Known rows, with every step that occurs:
zogaf viku zipip: 12 -28 -12 -20 -20 48 -22 6 13 -33 3 7 0 -1 -7 -22 -10
volar viku zogaf besom zipip: 30 33 -31 -2 17 -18 -21 -8 6 -55 -46 13 -29 17 -2 -5 6
dofazik besom zipip viku zogaf: -8 26 1 1 8 -15 33 -30 -9 -15 -47 27 -4 11 -7 45 29
besom vimo zogaf: -17 -10 21 -2 -49 17 12 1 -10 1 33 15 18 -7 -8 6 20
zipip vimo: -2 -30 16 7 -14 10 -6 12 -20 20 15 -12 -11 -8 1 3 -3
vimo zogaf viku: -12 -38 -22 -1 -38 15 -18 -7 -9 -41 4 -14 26 0 -11 19 14
dofazik besom: -14 8 14 2 -6 -5 -4 7 -22 -33 -17 -4 10 -17 6 29 4
vimo dofazik besom zipip viku zogaf: -9 31 -3 13 26 -40 44 -36 -2 32 -23 -3 15 16 -4 34 14
volar viku zipip vimo zogaf besom: -7 -28 -31 -12 15 25 -16 3 17 -31 20 -25 -20 -5 10 -25 -10
zogaf viku zipip vimo dofazik besom: 10 -25 -7 19 35 14 8 11 27 7 2 -48 4 -21 -8 -12 -17
zipip vimo dofazik besom: -10 -7 17 30 28 -27 16 9 -9 39 11 -51 14 -19 4 14 -10
vimo dofazik besom zipip: 6 27 17 5 27 -25 28 -12 -14 33 -12 -33 14 -10 -9 10 7
volar viku zipip vimo zogaf: -10 -56 -24 1 -10 43 9 -13 13 -19 42 -36 -15 -7 -2 -15 2
viku zipip vimo zogaf besom: -20 -20 -11 -28 9 11 -22 2 5 15 37 1 -10 -3 25 -31 -30
dofazik besom zipip viku: -8 17 24 -14 9 11 39 -16 -24 -5 -47 4 1 -5 -20 46 48
zipip viku zogaf: -22 -6 -8 1 -29 -10 1 -18 -12 -2 2 34 9 24 10 30 4
zogaf viku zipip vimo: 19 -47 -7 -5 -7 49 -16 13 17 -12 7 -10 -18 -10 -12 -24 -7
zipip viku zogaf besom vimo dofazik: -5 42 10 8 5 -35 8 6 12 33 2 36 18 22 10 2 -4

Rows:
9 47 5 13 4 -43 -15 16 16 24 13 28 12 12 18 -22 -28 -> viku zogaf besom vimo dofazik
-4 37 13 -5 -15 -9 -3 12 4 -14 -21 65 -2 18 6 12 11 -> zipip viku zogaf besom vimo
1 22 40 11 -17 14 17 23 -8 -29 -17 15 6 -24 -11 21 26 -> dofazik besom vimo
-3 26 -18 -7 -5 -36 -46 6 -6 -27 -9 37 -3 17 30 -3 -33 -> viku zogaf besom
7 -23 -6 16 12 12 22 -11 -2 -29 -40 -39 -7 -21 -35 32 41 -> dofazik besom zipip vimo zogaf viku
11 18 -36 10 4 -23 -40 7 5 -73 -25 11 -13 15 15 3 -12 -> volar viku zogaf besom
-21 13 2 -39 2 -4 11 -22 -23 12 -18 14 10 17 -5 19 32 -> vimo zogaf besom zipip viku
17 -9 18 8 17 -9 22 -8 -12 85 18 -40 -6 -1 -13 -16 1 -> besom zipip vimo dofazik
17 43 -12 -16 10 -31 -27 -8 -6 -9 -30 39 -18 19 13 -12 -14 -> viku zogaf besom zipip
-8 -10 9 9 35 -1 18 3 12 46 33 -39 2 -19 13 -17 -31 -> viku zipip vimo dofazik besom
-3 -9 2 -2 -18 47 19 5 29 -62 -3 9 14 -24 -19 4 22 -> dofazik besom vimo zogaf viku zipip
-1 -28 5 -2 12 10 6 -1 10 76 59 -30 -1 -3 13 -40 -38 -> viku zipip vimo dofazik
6 -9 -31 22 -21 -4 -17 -9 1 -61 -3 0 -8 12 4 11 -1 -> volar viku zogaf
10 37 29 -1 5 -18 -8 30 1 34 13 6 19 -2 6 -22 -11 -> zogaf besom vimo dofazik
5 8 32 10 -20 -1 16 14 -2 46 34 -5 24 -5 -7 -13 2 -> besom vimo dofazik
3 -27 -2 -14 -42 59 4 2 27 -32 24 19 11 -9 -19 -22 14 -> besom vimo zogaf viku zipip
0 -34 8 -16 -8 36 -6 5 2 29 35 -1 -21 -7 8 -29 -22 -> viku zipip vimo
21 18 14 -5 43 -28 -2 7 -9 70 -4 -30 -12 1 -2 -26 -10 -> zogaf besom zipip vimo dofazik
-17 22 -13 -12 -3 -26 -23 -4 -10 -16 -20 45 4 26 22 19 -9 -> zipip viku zogaf besom
-8 -57 -16 15 -23 17 -10 0 -5 -18 6 -32 7 -8 -17 15 16 -> zipip vimo zogaf viku
24 23 -7 -1 23 -28 -19 0 -1 15 -27 24 -38 12 7 -14 -13 -> viku zogaf besom zipip vimo
